Each row was made from one small tree. Brackets hold a mark, then the marks that hang from it, in alphabetical order. Every link used is in the known rows. Write each row's tree.
In the rows, 128 means zero.
Known rows
[fitil [ruba latam lebol vuli] tagug]: [138 104 149 111 114  90 184 103  75 165 149 167  61 107 119 175 132 122
 123 160 165 150 149 161 176]
[sutekof gelis [ruba latam lebol vuli]]: [125 144 127 162 110 118 177 106 110 117 144 194  44 134 125 178 162 179
  55 149  95 106 136 148 147]
[lebol [ruba fitil]]: [129 128 100 141 111 119 136 125 149 141 142 139 130 114 121 139 113 130
  82 119 121 154 149 139 162]
[ruba [latam [tagug fitil]] lebol vuli]: [ 92 128 133 142 116  83 126 114 126 155 146 187  63  63 119 203 112  74
 109 162 111 129 158 129 115]
[lebol [ruba [fitil tagug] latam vuli]]: [115 124  85 101  96  81 161 107 136 153 159 151  98 123 102 160 117 111
  70 154 151 132 116 140 175]
[vuli [ruba latam lebol]]: [136  97 170 121 114 117 148 126 131 154 148 141  94 137 135 140 113 174
 123 140 116 155 159 156 156]
[ruba fitil latam vuli]: [ 98 161  73 125  84  89 154 121 157 170 166 187  84 102 117 181 134 123
  74 166 116 110 135 119 138]
[tagug [fitil ruba]]: [119 109 150 150 109 115 134 115 141 143 126 123  98  83 123 164 121 113
 120 106 135 154 188 157 139]
[ruba lebol]: [140 131 149 156 141 125 142 131 103 130 135 168 112 116 136 143 123 133
 154 143 117 150 159 142 143]
[gelis [sutekof [ruba lebol]]]: [136 114 181 187 143  95 152 113  87 109 144 179 109 156 107 143 140 127
 103 122 127 137 156 167 153]
[ruba [latam tagug] vuli]: [102 120 104  91 113 100 125 115 122 158 143 142  89 103 117 164 131  94
  71 152 135 103  92 109 110]
[ruba fitil latam lebol vuli]: [110 164  98 152  97  87 170 125 133 169 173 225  68  87 126 196 129 127
 100 181 104 131 165 133 154]
[latam [ruba fitil vuli] tagug]: [101 147 107 114 118 111 111 113 135 173 139 176  60  74 128 173 110  42
  41 127 131 134 161 119 116]
[latam [ruba fitil] tagug]: [120 125 127 119 134 108 104 110 140 165 124 145  85  90 121 149  98  57
  58 111 117 148 171 131 115]
[gelis [sutekof [ruba fitil vuli]]]: [ 94 155 107 164 106  80 156 112 139 142 157 207  86 129  98 174 149  94
  34 133 137 110 149 145 148]
[vina [latam [tagug [fitil [ruba lebol]]]]]: [113  89 149 140 114  92 112 108 119 148 122 126  90  58 116 210 101  83
 101 105 112 199 203 151 126]
[fitil [ruba vuli] tagug]: [126 110 130  89 121 113 164 109  93 157 124 137  81 108 119 155 135  93
 106 133 186 141 133 148 161]
[gelis sutekof]: [111 118 145 148 115  83 132 124 129 118 136 147 141 162 115 137 143 108
 112 120 148 121 110 142 117]
[tagug [fitil [ruba lebol vuli]]]: [113 135 150 170 105 117 156 122 110 153 144 194  60  55 137 203 124 101
 128 140 135 160 210 160 157]
[sutekof ruba]: [142 121 138 138 144 141 135 115 113 114 133 122 110 134 113 119 131 144
  94 113 120 121 141 140 149]
[ruba latam lebol vuli]: [123 144 127 144 106 109 157 128 104 143 167 191  83 112 133 173 133 143
 124 175 119 120 133 131 147]
[sutekof gelis [ruba latam]]: [131 117 125 142 113 120 156  98 142 106 125 123  83 161 112 139 158 187
  49 115  91 100 115 143 129]

Write each row's tree
[101 142  98 129 117  75 150 115 129 187 154 217  58  67 117 203 119  85
  73 174 109 137 155 125 130] => [ruba fitil [latam tagug] lebol vuli]
[126 132 157 131 136 131 115 119  77 146 139 183  60  88 144 164 109  61
  89 135 136 145 160 132 124] => [latam [ruba lebol vuli] tagug]
[114  97 123  74 112  80 155 107 175 180 133 124  92 138  99 141 103 131
  93 136 137 152 151 154 159] => [vuli [ruba [fitil tagug] latam]]
[121  95  99 112 113  89 125 105 151 165 140 122 114 105 104 151 106 111
  43 128 115 146 124 132 139] => [lebol [ruba fitil [latam tagug]]]
[109 110 164 134 134 115  78 108 137 131 117 116  89  88 124 149  90  47
  96  97 119 141 173 135  98] => [latam ruba [tagug fitil]]
[112 150 129 141 130 109 124 116 109 172 144 216  44  64 136 189 103  46
  65 144 120 156 192 132 133] => [latam [ruba fitil lebol vuli] tagug]
[109 105 154 148 134  79 119 109 132 147 132 157  87  79 111 182 101  92
 128 144  97 145 168 140 114] => [ruba [latam [tagug fitil]] lebol]
[129  99 128  84 103  94 172 100  98 163 141 128  77 119 113 162 136 115
  96 146 175 129 118 147 161] => [fitil [ruba latam vuli] tagug]
[123 155 136 135 130  99 152 113 103 154 150 216  50  98 127 172 104  59
 109 152 142 159 194 152 165] => [latam [ruba [fitil tagug] lebol vuli]]
[ 94 106 114 121  97  99 108 110 142 138 147 124  97  84 110 174 110  89
  62 132 130 121 119 127 125] => [lebol [ruba [latam [tagug fitil]] vuli]]
[103 119  78 106  96  91 134 110 144 171 154 154  92  89 111 175 115  97
  26 145 128 128 115 122 142] => [lebol [ruba fitil [latam tagug] vuli]]
[122  97 125 118 133 109 137  87 136 123 105 113  73 139 101 146 147 146
  23 110  97 106 104 134 106] => [sutekof gelis [ruba [latam tagug]]]
[125 105 137  96 112 120  74 113 114 124 130  83 117 123 123 150 101  78
  62  92 119 157 134 117  99] => [vina [latam ruba tagug]]
[101 147  82  96 105  70 165 107 146 167 152 176  79 113 100 172 126  96
  93 169 139 118 126 128 149] => [ruba [fitil tagug] latam vuli]
[143 108 179 137 155 128 107 115  83 141 127 148  85 103 139 139  98  73
 109 116 122 162 169 142 124] => [latam [ruba lebol] tagug]
[ 87 111 111 115 111  90  79 115 158 125 119  99 124  89 105 182 101  72
  93 106 105 156 150 115  91] => [vina [latam [tagug fitil]]]
[ 93 111 126 120 112 107 124 110 130 169 118 146  65  45 120 193 122  54
  76 119 151 142 167 137 120] => [latam [tagug [fitil [ruba vuli]]]]
[112 114 118 103  95  99 146 122 188 179 147 136  95 125 117 150 111 158
  74 133 112 143 159 144 147] => [vuli [ruba fitil latam]]
[103  79 177 120 130  92 117 114 155 164 125 139  73  87 117 171  89 110
 109 129 106 162 184 154 123] => [vuli [ruba [latam [tagug fitil]] lebol]]
[120 125 141 135 124 116 152 133 157 174 134 184  83 101 134 157 102 139
 109 135 112 181 207 157 162] => [vuli [ruba fitil lebol]]
[126 120 107 121  86 125 139 123 116 126 171 129 117 135 128 145 130 155
  77 143 138 113  92 128 157] => [lebol [ruba latam vuli]]
[133 130 137 128 117  86 128 110 115 133 148 155  91 122 115 171  90  85
 109 125 115 194 199 151 157] => [vina [latam [ruba [fitil tagug] lebol]]]
[126 118 119 115  82 116 163 114 111 164 159 140  81 106 129 171 146 144
  79 144 149 118 127 140 151] => [fitil [ruba latam vuli]]
[100 162  74 145  89 100 176  98 167 140 142 188  44 122 108 186 164 161
   7 142  91  96 137 136 139] => [sutekof gelis [ruba fitil latam vuli]]
[119 123 103 103 121  68 158 104 154 162 138 144 103 129  94 150 117 110
 112 152 128 135 137 139 147] => [ruba [fitil tagug] latam]
[111 150  80 137  95 121 144 129 142 148 156 171 106 100 126 161 122 116
  63 137 136 138 143 130 163] => [lebol [ruba fitil vuli]]
[102 136 166 156 131 114 100 117 106 140 138 188  49  61 135 188  96  37
 103 131 122 150 197 139 117] => [latam [ruba lebol vuli] [tagug fitil]]
[112 105 127  77 134  98 147 115 169 172 113 134  96 125 108 134 101 107
 103 121 147 164 166 153 157] => [vuli [ruba [fitil tagug]]]
[127 101 157 154 110  79 147 102 118 114 159 132 121 181  92 134 149 144
  66 121 126  99 109 154 139] => [gelis [sutekof [ruba latam]]]
